Each row comes from the steps of one walk. Every step used is in the known rows, and no mark comes twice. Write the walk behind each row, first mark first.
Known rows:
kikof -> zazo -> kuzen -> zomo: [-11 -15   3  31 -15 -14 -64   9 -42  10 -24 -44  -5  25 -13  64 -29  -9
 -20  39  33  -4  14 -19 -21]
bufebom -> bubol: [ -6  20  10  -9  21  -1   1   3 -23   1   3  -6 -15  -2   3   6  14  46
 -20  -5  11 -11  34 -28   5]
bufebom -> zomo -> tosakeb -> bubol -> seraza: [ -27   21  -34   10  -23   21   82   13    5   39   -1   31   -9    9
  -12   20  -17  -28   -2 -108    4   -8  -27   10   20]
tosakeb -> bubol -> bufebom -> zomo -> seraza: [  3  22  22 -14  -4 -43  59 -25  -8  11   5  48 -60  -4  20 -33  24  45
  31  34 -12 -46   0 -21   0]
bubol -> bufebom: [ 19 -14 -16  20  14 -15   0   0 -13 -12 -19   2   0  38 -16 -27  20  17
 -10  74  -7  39  11  -6 -16]
seraza -> bubol -> bufebom: [ 42 -47  23  -6  28 -14  35 -15  -7 -34  -3  -7   0  -1 -21  -6  16 -12
  -7  43 -21   5  20  27 -14]
zomo -> bufebom: [-14   0 -13  -5 -12  -7 -57   3   4 -12 -32 -56 -24  21  10 -18 -11  36
  26  28   6  -3  -5 -18 -32]
zomo -> tosakeb -> bubol: [ 11  14 -16  17 -47  14  -9  29 -13  36 -17  18  -2  19   4  -4 -18  46
  -4 -33  -3 -25 -21  18   9]
tosakeb -> bubol -> seraza -> zomo: [ -1  22 -41   1  13   7  -1   6  36  10  67  61   7 -46   5  -1  -9 -23
   7 -32 -20  -2 -35  41  29]
tosakeb -> bubol -> bufebom -> zomo: [-14  -8  -8  -4   5 -18  53  13 -27  16 -23  32 -47   9  -9  -3  20  35
   3  42   8 -21   9   5  -7]
kuzen -> zazo: [ 25  15 -43  18  -1 -34  23  21 -19   3 -15 -26 -33  32 -33  -9   9  21
  -5  81 -22   9 -27 -33 -41]
bufebom -> bubol -> seraza: [-12  24 -13   9  34   6  42 -18  12  -5  32  11  -5   5  -5  11  15  10
 -21 -69   8  25  21 -12  23]
zomo -> bufebom -> bubol -> tosakeb: [-42 -20  23 -21  35  27 -46   0  32 -18 -18 -51 -12   0  24 -16  36  60
   8  -2  36  29  33 -11   2]
tosakeb -> bubol -> bufebom: [ 16 -12 -17  22  -2 -13   2   9 -13   5 -13  38 -32  21  -3 -25  20  69
  -2  55  -2  -4   2  33  -6]
zomo -> bufebom -> bubol: [-21   5  18 -16   8  -7 -38  -8   3 -13 -23 -42 -16  -2  35  -7   4  78
   7  -7  18 -11  43 -23  -8]
bubol -> bufebom -> zomo -> tosakeb: [ -2 -14   0   6 -11   3  55   8 -20  14 -50  -2  29  38 -11 -15   6 -37
 -17  24  -7  45  12 -29 -11]
kikof -> zazo -> kuzen: [ -1  -9 -11  26 -19 -15 -39   6 -44  23  11 -16 -35  37 -27  52 -12  27
 -29  23   7  11  -3 -12 -30]
bufebom -> zomo -> tosakeb -> bubol: [-20  17  -8 -10 -36  11  40  31 -27  44 -25  13 -16   3  -1  19 -19  11
   3 -44   7 -42 -11  -6   4]
zomo -> seraza: [ 17  45   8 -11  -9 -26  -8 -30  -2  -4  23  -3 -31   7   5 -37   2  19
  33  17 -20 -29 -18 -46  -9]
seraza -> bubol -> bufebom -> zomo: [  9 -40  34 -29  36 -21  89 -13 -24 -26 -14 -15 -17 -14 -30  16  19 -46
  -2  34 -11  -7  29   4 -16]
bufebom -> bubol -> seraza -> zomo -> tosakeb: [  8  24  -2   3  14  31  18  -9  39   7  47  36  88 -34  22  -4  -2 -51
 -32 -92 -19  59  13  -3  46]
bubol -> seraza -> zomo: [  5  25 -39  -1  28   8  -3  -9  36  -6  61  27  37 -26 -14  -6  -4 -73
   0 -13 -24  42 -27   2  15]
bubol -> seraza: [ -5  18 -44  19  14   5  22  -9  15  -4  22   2  -9  27 -30  -2  -4 -27
  -1 -31  -2  31 -21  -5   2]
kikof -> zazo -> kuzen -> zomo -> bufebom: [ -27  -29    9   27  -26  -15 -106   -2  -14   -3  -55  -79  -10   28
   21   54  -39   25    4   36   39   -4   18  -18  -38]
tosakeb -> bubol: [ -3  17 -22   3 -15  -3 -14  24 -21  19   4  17 -48   1  -6   3  -5  59
   8   8   7 -46 -17  19  -1]
kikof -> zazo: [ 15   8 -23  42   8  -7   1  -5 -21  44  -2 -21 -44  30  -5  29  -3  52
   9  28   1  -5 -12 -28  -1]

Write each row's walk:
[-13  46  17 -38  -2 -33  43 -26 -19   8  17  -9 -48  -4   1 -14   3 -14
  38  10  -7 -44 -13 -70 -10] => bufebom -> zomo -> seraza
[ 48 -20  65  -9  24 -36  21 -53  11 -50 -14 -20  20 -25  24 -20   7 -38
  33  43 -13 -34  26  -3   1] => kuzen -> zomo -> seraza -> bubol -> bufebom
[-10  20 -47  24  -2   7  23   4  17  14  31  35 -41   9 -14   7  -5  24
   6 -53  -1 -15 -30  33  13] => tosakeb -> bubol -> seraza
[-16  11 -34  -5   0   8 -41  -4  65  -3  39  24   3 -47  31 -11 -17  14
  33 -34 -12  -4 -31  44  12] => tosakeb -> bubol -> seraza -> zomo -> bufebom
[ 28 -15 -10  39 -33   9   6  15  -6  23 -36  37  14  35   6 -27   6  53
 -18  10 -13  16  -2  32   5] => zomo -> tosakeb -> bubol -> bufebom
[-25  -3  15 -16  46  32  -6   8   1  -8  12 -14  -7   0  -7  -4  44  29
 -17  -3  31  28  30 -12  18] => bufebom -> bubol -> tosakeb
[ 57 -14  54 -13  17 -38  44 -55  11 -39  22  10 -13 -16   3 -36  22   0
  24  32 -39 -18   9   3 -10] => zomo -> seraza -> bubol -> bufebom
[ -5 -14   6  46 -60   9 -61  28 -34  45 -39 -10  14  24  13  65 -44  30
 -24 -24  31 -29   2  20   3] => kikof -> zazo -> kuzen -> zomo -> tosakeb -> bubol
[ 20 -43  38 -15   6   4  94  -7 -17 -11 -38 -14  31  -2 -16   7   6 -64
 -14 -10 -17  14  20   5  -7] => seraza -> bubol -> bufebom -> zomo -> tosakeb
[  2  18 -42  36 -33  25  32   9  22  30  12  35   8  20  -3  -2 -18   7
  -7 -96  -5   7 -33  34  25] => zomo -> tosakeb -> bubol -> seraza
[ -8  21  31 -22 -29 -33 -75 -11 -23 -34   0 -24  10   6   3  -1 -21 -40
   1  33  14 -28   1 -35 -26] => zazo -> kuzen -> zomo -> seraza
[-10  -5  59 -65  41   4  72 -33  14 -25  39 -24 -42 -47 -18  -3  31 -60
  44 -18  -2 -41 -10 -23   4] => bufebom -> zomo -> seraza -> bubol -> tosakeb
[ -7 -35  73 -50  12   2 -45 -20   7 -66  23 -40  16 -37 -14  14   9 -89
   6   5  22 -21   6  14 -14] => zazo -> kuzen -> zomo -> seraza -> bubol -> tosakeb
[ -4   4  -4 -26   2  -3 -82   4  30 -15   6 -28  26 -35  29 -22 -17  -2
  27  49 -13   9  -8 -11 -15] => seraza -> zomo -> bufebom
[ 36 -14  -5  16 -19  10 -24  17  19  19   3  65  65 -19  26 -35   3  12
 -13  34 -31  29  -6  41  19] => seraza -> zomo -> tosakeb -> bubol -> bufebom
[ -9  12 -30  41 -26  27   6  12  21  20 -29   8  39  15  16  13 -34 -27
   2 -81  19 -10 -20  28  35] => kuzen -> zomo -> tosakeb -> bubol -> seraza
[ 15  17 -35  11  -2  30   2   2  42  10  38  27  85 -17  -3 -16 -20 -88
 -13 -53 -33  66 -31   6  24] => bubol -> seraza -> zomo -> tosakeb
[ -9 -13  -6  -7  23 -16  53   2 -28  -3 -29  -3 -17  24 -22  -9  21 -18
  -5  64   2  27  17 -30 -19] => bubol -> bufebom -> zomo
[ -1  28  -8 -14  47   9  12 -16  34 -10  70  37  43 -50  13   6  11 -32
 -20 -50 -12  38  19  -3  36] => bufebom -> bubol -> seraza -> zomo
[-18 -14   8   5 -65  10 -75  43 -33   3 -42  -3  40  14   1  31 -42 -17
 -32 -20  29 -26   1  31 -11] => zazo -> kuzen -> zomo -> tosakeb -> bubol
[ 19  16 -10  -4 -35  20 -39  32   7  33  20  46  47 -38  22 -11 -21   5
  -5 -12 -20 -15 -28  26  22] => seraza -> zomo -> tosakeb -> bubol
[  2 -40  22 -27  40  32  15   3   8 -31  17 -35 -11 -22 -38   7  26 -39
   5   5   7   6  -6  31   2] => seraza -> bubol -> tosakeb
[ -67  -44   47  -35   13   26 -111   13    9  -52  -41  -73   29   -2
   22   18   12    0  -23   13   69   29   57    0  -19] => zazo -> kuzen -> zomo -> bufebom -> bubol -> tosakeb
